Every row comes from one small tree of marks. Brackets hold a mark, then the marks that hang from it, in alphabetical order. Every link used is in the known rows. Which tree was each row made from?
Known rows
{U {J {T G R}} Z}: [  7  30  10  15  51  -2  -8  13  21  13  21   8  -1   1  18 -24  75  37
 -16 -37 -32  25  37 -11  32   5  36  18 -23 -13 -24]
{T {Q {W U Y}} {R B}}: [-51  -5  10 -16  -2 -12  20  13   7 -14  76 -25  38  -1  24 -35 -13  -1
 -13   5  -2  22   2 -22   0  11   6  24  37  19  10]
{Z {W {U J} Y}}: [-30 -28  15  42  11 -27  23  27  44 -13  74 -25  34  -2 -15 -21  19  30
 -10  23   4  -4 -22  -1 -18  -2 -21   0  17 -41 -13]
{Q {W {U Z} {Y {B R}}}}: [-20 -29  16  24  -7  11  43  18  31  23  19   9  21 -39 -42 -17  29  -7
 -38  33 -14 -16  10  -3 -15   6 -36   6  19 -47  10]
{Y {B {G H} J R} T}: [ 59   1   5  12 -33   2 -21 -16   3  25 -99  49 -29 -27 -24  39  -9 -12
  15  14  22 -28 -17  -1 -20 -10 -57   9 -17 -20  16]
{U G J {Z {W Q}}}: [-20  -9 -16  26   5 -27  44  -6  -1 -14  28   5  -8  18 -40 -17  79  -1
   1  10   8  33 -13   8 -13  -5  26 -45  17 -34 -53]
{U G {J {T {R B}}}}: [ -2  20   2   6  12 -14   1 -26  14  19  46  11  -8   7  21 -10  54  17
 -10 -33 -12  39  -7 -11  34   4  -3  33   8  -6  -1]
{U {W {Y {B G}}} Z}: [  6  -9 -15  41 -14 -16  23   5  -5 -23  10  28  24   8  -7  28  -6  19
  -3   6  10 -36  -2   7 -35   4 -21 -26  13 -31   6]
{R {B G J} {T {Q W}}}: [ 65  17  -2 -50 -11 -24   1 -41 -35  16  -6 -21   7   0 -46  -9 -50 -69
 -19 -18  11  46 -21 -19   3 -30 -45  12   4  14 -19]
{U {J {T G Q}} {Z W}}: [  7  25  -8   4  47  -9   0 -20  15  26  10 -25   4  -8  -6 -57  69  10
   5 -40 -35  32   4  -6  28 -14  25  -6 -16   4 -59]
{Y {B G}}: [ -4 -13 -30  26 -23 -21  -2  -8 -29 -24  22  -2 -10  14   1  46 -41   4
 -23  11  27 -13 -19 -10 -41   2  -7 -12   7 -13   6]
{R B}: [  7  -7   1  -9 -31 -11   0 -16 -10 -30  73 -20 -13  31   2  14 -27 -21
 -35   2  24  30 -28  14   0   4   8  21  20  -9  -5]
{B {G {H {Z W}}} {R T}}: [ 57  10  49  47  -3  21  -8  -8 -10  18 -47  -9 -10  19 -44  -3 -33  -2
  40  -3  -4  -6 -21  35 -32  -5 -36   3 -36 -34 -26]
{U G {J T} Z}: [ 11  13   3   3  22  -6  22 -34   8  34   6   2 -30 -22 -12  -8  90  11
 -17  -7 -28  19  -1   3  40 -13   6   1 -13 -24  -9]
{B G R}: [ 29 -13  21  20   4   6 -17 -20 -13  -7  10  -1 -35 -11 -14  39 -34 -14
 -13  32  16   3 -15   9 -20   3 -18 -10   1 -29 -23]
{Y B {T R}}: [-26   7 -24  22   6 -36  -8   8 -30  -3  24   7  11  36  37  25  -2  36
  -9 -20  29 -25  20 -10 -29   4   7  32 -21 -26  27]
{G {H Z}}: [ -3  -8  35  22 -39  27  11   5  -9 -34   9 -25 -21  14   9   9 -16  -1
  -4  17   5  -5 -13  34  -6   3  33   8 -22  -7  13]
{R B {T {G {H Z}}}}: [ 34  24  12 -31 -41  38 -26  -5  -8   0  -3 -28   2  48 -12 -20 -18  -7
  15 -30 -20  30  -6  20  23  -4  25  24 -23  32  26]
{Q {W {U G Z} {Y B T}}}: [-50  -7 -33  -3  -1 -22  40  -5 -13  51  -6  10  17  -6 -20 -12  66  21
   9  25 -17 -42  14 -24  -7 -13 -12  15   5 -22  60]
{Y {B G J R} {T Q}}: [ 45   5 -12 -18 -17 -13 -17 -43 -17  31 -77   1 -29 -45 -16  16 -18 -20
   6   0  13   6  -4 -23  -6 -21 -47   3 -16 -13   2]
{Y T}: [  2   2  -7  -4   7 -31 -15 -14 -33   0  20 -18 -19  28  14  33  -5   8
  -6  15  24 -15  -4  14  -1 -14   5  25 -23 -22  11]
{Z W}: [-11 -19  -5  39  27 -18   6   0 -10 -21  71 -26   3  34  -6   1 -29  -7
 -17   0  27 -16 -16  26 -39   2   3  -1   3 -36 -33]
{B {G H T} J R}: [ 54  -2  49   9 -26  38 -12  -6  14  -6 -97  43 -38 -35 -15  39 -41 -22
  23  22  10 -11 -10  18 -10   5 -35 -13   1 -11 -11]
{G H {T Q R}}: [-33  16  22  -1 -11  21  -2   8 -15 -36 -29  11   1  16  65   9 -23  24
  29 -14  11 -11  16   7 -13  23  46  -8  -2  36  -1]
{U {W Y} Z}: [  4 -11  14  18  14   2  22   9   7 -26  43   5  17  10   0   6  11   9
 -16  12   6 -29   8  37  -2   5   0 -12   6 -37  -3]
{W Q {Y {B G R} T}}: [ 10 -21 -31   5 -23 -44 -20   5 -15   9 -64  30 -20 -19 -27  60  -6  14
  35  51  17 -11 -19  -9  -7 -13 -36 -31   2 -17   2]
{Y {B J}}: [ 11 -25 -17   3 -12  -2  11  -2   5 -15  21 -11  -4 -10 -13  10 -32 -25
 -55 -10  24  -5   0   2 -17  -1 -18  -2   5 -26  14]
{T {G H} {Q W} {R {B J}}}: [  6  18   3 -31  -2  34 -10   1   6  -9   7  17  22  11  13 -41 -12 -49
  -9 -31   0  19  10 -14  -3  10  27  16  18  57  -9]
{Q {W {U G {J T} Z} Y}}: [-23  -5  11   6  32 -10  45  -2  34  54  16   4   6 -47 -27 -28  98  15
 -10  26 -47  -4   2 -15  40 -17 -22  11   4 -24  10]
{T {G {H Z}} {Q {W Y}} R}: [-42   4  18   7  12  39   1  24  -7 -12  -3 -13  33   5  27 -35  -7   1
  26   7 -30 -20  25   2 -14   7  66  -8 -16  50  15]

Which tree is each row?
[ 12  20   1 -44 -10  39 -28   0  16 -23  -6   4   2  12  30 -41 -14 -21
   0 -42  -2  33  11 -10  11  18  39   7  18  62   6]
{T {G H} Q {R {B J}}}
[ 15  10  36  -4 -34  35 -18 -26 -15 -10 -85  23 -33 -25  20  35 -36  -5
  45  22   3  -4 -17   9 -10   8   1 -27   2  28 -21]
{B {G H {T Q}} R}
[ 59  19   1 -19 -37  -6 -24 -15 -25  -6 -13  12  -9  42 -18  32 -36 -11
   9  -6  18  16 -42   9  -7  -2 -23   9   2  21   5]
{R {B {G H}} T}
[-64 -24 -31   7  21 -11  17   9  -2  -9  46 -27 -12  20  -5 -16   5  10
  20  17  14  -2  -5  -4 -10  11  11 -29  32 -11 -12]
{Z {W Q {U G}}}
[ 65 -11  -9 -33   4  -1 -19 -26   6  40 -73  -5   3 -53 -51  -1 -41 -24
  -4  -6 -12   7  -4 -14   0 -16 -70 -34  -7   1   8]
{W {Y {B G J {R {T Q}}}}}
[ 12  16 -16 -43  25  28 -29  -9 -31  26 -11  -9  24  21  -3 -10 -16 -31
   4 -11 -11 -19   5  -1   1  -9  19 -10 -20  63  -5]
{R {T {G H} {Q W}}}
[-43  16  34  13   7 -12  53  17   2 -12  63 -15  28 -14  14 -45  67  13
 -37  -2  -7  40  28 -31  -9   2  26  23   2 -19 -26]
{T {Q {W {U J Z}}} R}
[  3  19  28   7  -3   9  12   6 -23 -22 -67  36   6 -15  26  11 -44 -24
  29  -3  13 -15  12 -15 -32   6   5  -8   0  27 -16]
{B {G H {T {Q W} R}} J}
[-19   7  -2   9  24  35 -33  29  -1 -25  23  16   4  40  41   4 -10  22
   2  -9   5 -26  24   6 -22  28  53  -4  -5  32  11]
{T {G H} R}
[ 54   8 -11 -53   1  61 -42 -17  19  46 -84   7   3 -30 -26 -27 -14 -30
  -6 -39 -20   0  17  -6  15  -1 -28 -18 -18  44  13]
{Y {B J {R {T {G H} Q}}}}
[-42 -26  -8  19 -11 -13  50  28  12   1  40  -3  32 -12 -24 -13  21   4
 -38  26  -8 -22   7 -11 -21   2 -11   3  20 -30  25]
{Q {W {U Z} {Y B}}}
[-44 -12   4 -14   6   0  20  -4 -18  -4  62 -46   7 -14  14 -14 -18 -20
 -29  19   6   2   1 -16  -3  -5   8  14  10   9  -6]
{T {Q {W U}}}
[-28   5 -17   5  59 -22 -25  22 -22  17  28  11  34  32  19   8   4  15
  14  14  -2 -46  34 -10 -17  -5  24  21 -20   4  17]
{Q {W {Y {T G R}}}}
[ 34 -10  -2  -1   2   8 -16 -14  -6  30   5  -4   3   1 -29  16 -24 -10
 -35 -13   8  -2   3  12  -8   0 -46   5 -17 -32   3]
{Y {B {R T}}}
[-14 -32 -46  47 -24 -34   5  36   3 -37 -33  37  15  20 -23  37 -28  12
  38  34  27 -36 -48   7 -56   8 -11 -62  30  10 -18]
{Z {W Q {Y {B {G H}}}}}
[  5 -26 -58 -33  27  -9 -24  27  39  15 -45   4  -5 -39 -20   4  -7  -7
  -2  -5 -21  -5  13 -13  48  -7 -14 -37   8  23  11]
{W Q {Y {B {J {T G}}}}}
[ -2  36 -10 -33  14  27 -45  -7  10   6  -8   3  -3  13  55 -27   3  11
  24 -50 -21  20   4  -9  40  18  39  20   5  74  -1]
{J {T {G H} Q {R B}}}
[ 44   9 -14 -42  18  12 -34 -17  29  18   8 -17 -22 -10  -8 -20 -15 -31
 -22 -37 -18  30   0  -1  57  -8 -11  28   5  14   0]
{R {B {J {T G}}}}
[-32 -27 -26   3 -16 -40  14  38  52   5   3  -4  10 -46  -6  13  43  40
  -8  20 -13  14 -14 -26  47  -8 -33 -12  15  -8   7]
{W Q {U {J T}} {Y B}}
[ -9   2 -12  29 -58   4  -2   4 -21 -32 -55  38  -6  17  23  60 -45  15
  26  11  22 -33 -21  -1 -40  12   0 -19   6  14  14]
{Y {B {G H T}}}
[-23  -1   0   4  67 -22   3   3  -4  19  25 -12  20 -24  25  -9  -6  -2
  -5  -2 -18 -21  12  -3  16  -2   1   5  -8  14 -15]
{J {T {Q {W Y}} R}}
[  8  25  25 -31 -33  51 -11  -2  13 -28 -14 -25  -2   8  26 -59 -13 -16
  11 -45 -18  50  19  -4  20  11  56  18  -3  47  16]
{T {G {H Z}} Q {R {B J}}}
[ -8 -10  31  55 -20  13  20  10  -2 -29  22 -29  -3  33  -5 -13 -21  -1
  10   2  11 -16 -22  41 -33   4  23   7 -18 -27 -15]
{G {H {Z W}}}
[  7  27  -3  -8  16  24 -42  12  19   2  11  21  -4  29  42 -10   3  16
  13 -42 -15   4   4   4  30  24  25  31   4  43   5]
{J {T {G H} {R B}}}
[  9 -25  11  34 -33  -7  37  20  42 -17  -3  50  24 -31 -35  14  65   8
 -18  24   6  12  -1  18   6   3 -34 -37  18 -50 -37]
{U J {W Q {Y {B R}}} Z}
[-25   9  29  24  -8  18  -1  27  -8 -40 -14  29   0  30  52  29 -23  28
  19  -6  18 -26  16  18 -25  28  32   6  -4   4   6]
{G H {T R}}
[-63  20   0 -29 -34   2  34  16  -2 -30  -3  13 -17  24  24 -21  39  34
  33 -14  -5  56  30 -19  24  27  44  -1  45   2  14]
{W Q {U {G {T {R B}}} Z}}
[-23  12  23  23   0  47 -15  30  -3 -30  13 -13  -1  36  41 -16 -10  26
  12 -13 -13  -9  30  13 -14  21  70  10 -26  18  21]
{T {G {H Z}} R}
[ 62  16  40 -51   0  75 -32 -20  12  36 -84 -34 -17 -32 -28 -48 -14 -32
  14 -28 -40  27  25  15  38 -12   1  -5 -44  29   8]
{B J {R {T {G {H Z}} Q}}}
[-12 -20 -26 -21   2 -50 -14  15 -18 -13  -9  -4 -14   9  -3  43   2  14
  22  46  20 -10 -11  11  17 -17   9 -20  -3  -4   7]
{W Q {Y T}}
[ 80   0  36   8  16  27 -27 -16  30  30 -85  30 -53 -55 -24  25 -17 -25
   4  10  -7 -14 -18  17  27  -3 -57   1 -13 -11 -17]
{B {G H} {J T} R}
[ 12  30  -3   5 -13 -50 -22 -12 -42 -18  22  10 -12  50  28  31 -16  23
  19  -8  32  19  -8 -13 -17  -2   2  42  -3 -12   8]
{Y {T {R {B G}}}}
[ -3  -2 -11  -6   4 -41  14  17 -12 -18 -13  20   3  17  -1  27  37  22
  28  26  14 -19  10  27  21 -14   0 -15  -4 -30  -7]
{U {W Q {Y T}} Z}
[-31 -13 -38   0  14 -20  24 -37   9  56   0   4  25 -51  -9  -9  51 -11
 -11   8 -30 -16 -18 -24  19 -22 -23 -18   3  22   5]
{U G {J {T {Q {W {Y B}}}}}}
[-24 -26  19   8 -11 -14  14  22  37 -16  63 -24  13 -23   0   3  24  30
 -27  37  -2   7 -11  -9   7  -4  -9   2  13 -23  15]
{W {U J} Y}
[-65 -40 -34   4  28 -16  16  20  15  -6  35 -21   1   5 -15 -16   7  20
  30  36   1 -14  -9  -1  -7   7   4 -44  40  -6   2]
{Z {W Q {U G} Y}}
[-47  10  15   7  16  -6  18   0 -38 -21  22  -6  20  10  45   3 -35  -7
   1  -8  13  -5  27  -6 -22   7  32   8  -3   8 -23]
{G {T {Q W} R}}
[-47   1 -15 -30  43  10  10 -33 -11  53  19 -40 -14 -38  19 -26  16 -11
   0   2 -28 -12   6 -22  40 -11  -7  13   3  24  10]
{J {T {Q {W {U G}}}}}
[ 67   4   5 -45  -8  -9  -9 -18   1   5  22 -24  -4  17 -40  -7 -34 -40
 -41 -31  14  42  -9  12  23 -14 -40  27   0 -15   7]
{R {B J} T}
[ 20  -7 -25  -6 -13 -30  -1 -11 -10  10 -14  -3 -10  -1  -7  20  -9  -9
 -26  -9  26 -16   5  -5  -6 -18 -27  23 -18 -31  28]
{Y {B J} T}
